Each row was made from one walk, in order. Every step used is in the known rows, and no mark comes twice. Write each row's walk.
Known rows
s j: [-1  3  3 12 -4 10 -4  6 -4  8 16 10  6  4  2 27 14  9  0  0 -4  1  6 17]
x s: [  4   8  -8 -23  -4   5  -3 -14 -26  10   8 -18  13   2 -19  -7  -4   2
   4   8  -5  -3  -4  -4]
b p j: [  3  -7  -2  -7  -3  -6   2  14  17  10  17   3  28  16  13 -14  32  -6
  -6  -5  -6  -1  -1  11]
v p y: [-12  11  -2 -24  -8   4   0  -5  16 -15  -4  -5 -11   6   8  12  -4  -4
  -8  -7  -2   6   0  -4]
j s: [  1  -1  -2  11  -1  10  -1  -5  -7   7   6 -10   7   7  -2  16   2  -6
   7   1  -2   2  -5  -6]
s v p y: [  2  11   7  -8  -4  -1  -1   3   3 -16 -18 -10 -31   8  12  15 -15  -5
  -6  -2   4   0  -1   3]
p j s b: [  4 -10  -2  15   4   0 -10   0  11  14 -10  11  14  -2   2  -5   0 -10
   6  -1   6  -1   0  16]
x s v: [ 18   9   1  -7   1   0  -4  -6 -39   9  -6 -22  -7   4 -15  -5 -15   1
   5  13   1  -8  -5   4]
s v: [ 18  12   4   8  -1   5  -4   0 -16   5   0 -15  -9   7   2  23  -6  -2
   3   6   0  -6  -4   6]
b s: [  1   4  -8  -1   0  10   5  -2  -2   4   7  -4  32  13 -11  -4   2  -6
  -4   3  -7   6  -7  -1]
x s b p y: [  6  -6   2 -15  -2 -13   4  -7  -2   3 -14   8   7   0  -8 -30  -6  -7
   0   2   2  -9  -5   7]
y s: [  7   2  -3  -8   0  12  -6 -16  -3   7  23 -12 -17   3   1  20  -1  -6
   4  -3  -6   0   6  -9]
j p: [ -7  14  -4   5   1  10   5 -20   6   6   7 -12  13  -6  -3  11   8   2
   0   5  -7   2  -6 -13]
p x: [-10   9  -8 -12 -14   3   1   8  -3   4   9 -13  12  -5  -6  16   3  12
  -1  -5   1  -1  -8 -15]
p j s x: [-4 -7  6  7 -1 -6 -5 29  7  5 -2  2 12 -6  9 -7  4  7  5 -2  5  6  3  5]
s v p: [ 14  12  -2  10   4   0  -5   6   0 -13 -12 -17 -14   8   6  15  -3  -3
  -5   0   3  -3   2   3]
x s v p: [ 14  10  -5  -6   6  -4  -5  -1 -22 -11 -18 -25 -12   4 -11 -16 -13  -2
  -2   7   3  -5   1   1]
v s j: [  1   1  -4  20  -2   7  -1  15 -11 -10  14  21   7   4   1  29  12   8
  -2   6  -1  11  10   8]
s b p: [17 -1 -5 17  4 -7  0  1 17  4 -2  8 23  5  2  0 18 -8 -2 -4  1 -8 -2  9]
x s j p y: [-24   1  11  -7  -2   3   8 -14 -13   4  -3   9  -9 -11  -8 -14  -6  12
   0   9  -5   3   0   6]
b s x: [ 1  5 -1  4  1 -2  4 24  3 -4 -3  1 31 -1 -8 -8  0  8 -3  3  0  7 -3 -1]
y p j s b: [  8  -9   3  13  22   0 -11 -21  21   4  -9  24   5  -8   6  -2   3  -6
   9  -2   4  -2   3  13]
p j s: [-4 -8 -1  1 -2  5 -4  4  2 14  8 -2 13  9  6 -1  7 -7  4 -1 -2  5 -2  6]
p y s: [ -5   0   6 -26  -8  10  -1 -19  -1   4  16  -4 -35   3   7  20 -15  -7
   3  -6  -4   2   4  -8]

Which walk is each row?
[-10  -9  14  -7  -5  10  -3  -4  -1   4  19  18 -41   0  11  22  -7   3
   1  -7  -3   3  13  11] : p y s j
[  6  11  -4   3  -3  -5   0  25  -6 -17   1   4  12  -9   0  20   0  13
   0   6   4  11   6 -12] : v s x
[ -7   6  -6 -29   6  -2   0 -17 -17  -4   3  -7   5 -15 -18  -8  -3  17
   5   3   0  -4  -6 -20] : y p x s
[  0 -10  15 -11  -3 -13   6  23  14  -8   8   5 -26  -3  19  -5   1   2
  -1 -10   1   0   7  -8] : b p y s x
[-19  13   6 -13  -6   9  10 -23   9   2   1  -5  -4  -6   4  11  -5  -1
  -1   2  -6   4  -9 -11] : j p y
[ 15   6   2  16   5   5   4   6 -14   3  -7  -7  12  15  -6  -2  -7  -6
  -2   9  -1   0  -8   7] : b s v
[ 12  -8  -4   8   2 -12  -3  10  26  11   0  17  28   6   9 -18  24  -9
  -5  -6   1  -6   1  20] : s b p j
[ 11   6  -5  17  10   0   3  11   2 -18 -17 -10   8  16  -2 -12  -5  -9
 -10   3   1   4  -2   6] : b s v p
[  0  -2  -1 -10   2   0  -8 -17  24 -14 -12   7 -39  -8   7   5 -20 -12
  -4 -11   6   0  12  -1] : v p y s b
[-12  -3   2  -9   8  -2  -2  -6 -17  -4   5  16  -1 -17 -14  -5   6  28
   4   2   1  -3   3  -1] : y p x s j
[  0 -11   8 -15  -3  -2   7  -4   9  -1  18   1 -26  12  16   1   5 -12
  -2  -9  -6  -1   3  -7] : b p y s
[ -1  -7   4  -1  16   6  -5 -16  11   3   8  10   5   3  10   3  12  -4
   8  -1  -3   3   1   3] : y p j s
[ 20 -11  -3  16   9  -5  -4  -5  17   3   7   7  -6   2   5  -3  11 -13
   1  -7   1  -8   8   2] : y s b p
[  8  -5  -1   7  -3 -12   8   8  12 -16 -11  27   5   5   8   1   2 -11
  -5   0   5   3   0   0] : v s b p y
[  4 -16   7  18   1  -8   6   3  17   1 -17  16   1   7  10  -7  -1 -16
   3  -5   5  -5  -6   6] : j s b p y
[-21   8 -10 -12  -5  -1   8 -12 -17   3  -4 -22  16 -19 -21 -24  -5  16
   1   7  -1  -1 -12 -27] : j p x s
[  4   6  -1 -10  -8  -7  -1  10 -38   4 -11 -24  -7  -6 -18 -11 -18  14
   4   9   6  -9 -10 -10] : p x s v
[  1 -19   0  12   2  -6   4  18  12   9   9   2  24  18  15 -20  27 -11
   0  -5  -4   1  -2   7] : b p j s
[ 16   0   7  27   4   5  -3   4 -19   5  -8 -15 -13   9   3  17 -11  -6
   9   7   3  -4  -6   1] : j s v
[-14  -1   0  32   9  10  11   0   7   0   3  16  29   0  -6 -10  13   5
  -7   6  -8   9  -1   9] : b s j p
[ -8   1   6   2   5   4   1 -33  18   2  -8   8 -32 -20   3   4 -21  -9
   2  -2   2  -1   3  -9] : j p y s b
[-19  -3  -9  -5  -5  -7  -3  21 -10 -13  -5  -1   3  -9 -14 -18   4  22
  -7  -4   5   1   7   0] : v p x s j
[  9   1  16 -10  -2   4  -2  -9 -14   2   2  -8 -55   5  11  21 -26  -8
   4  -1   1  -4   3  -1] : p y s v
[  0  -9  -8  17   7  -4 -11   3  28  -5 -20   9  10  -1   6 -15   2 -12
  -2  -7   8   2   6  14] : v p j s b
[-14  -3  -3  -7 -11  -2  -1  15 -26   6   5   1   8  -9 -18  -8   1  24
   0   2   2  -2   0   2] : p x s j
[-16   3  14  -9   1  -1   6  -4  13  -7  -1  -2 -34 -23  10   3 -15   8
   2  -2   0   6   5 -19] : j p y s x
[-12   3   1  11   5   5   3 -12 -17   7   3   1  10 -11 -15 -14   6  13
   2  11  -6   1   2   5] : x s j p
[  4  -5  -8  13  -5 -14   3  17  17   0  -6   7  23  -6  -1  -6  14   4
  -4  -8   8 -10  -7  -4] : s b p x
[ 14 -10 -10  15   3 -14   0  17  18  -6  -2  28  30   6   9 -16  22 -10
  -6  -1   4   3   6  12] : v s b p j
[-10   5 -11 -26 -12  -1   1   0 -26   6   3 -20  14  -8 -22 -12  -8  15
   2   3   1  -3  -9 -16] : p x s
[-10   0   0 -25  -3   5  -2 -12  15 -15   5  -7 -40   3  11  10 -13  -9
  -5 -11  -2   6   9 -11] : v p y s
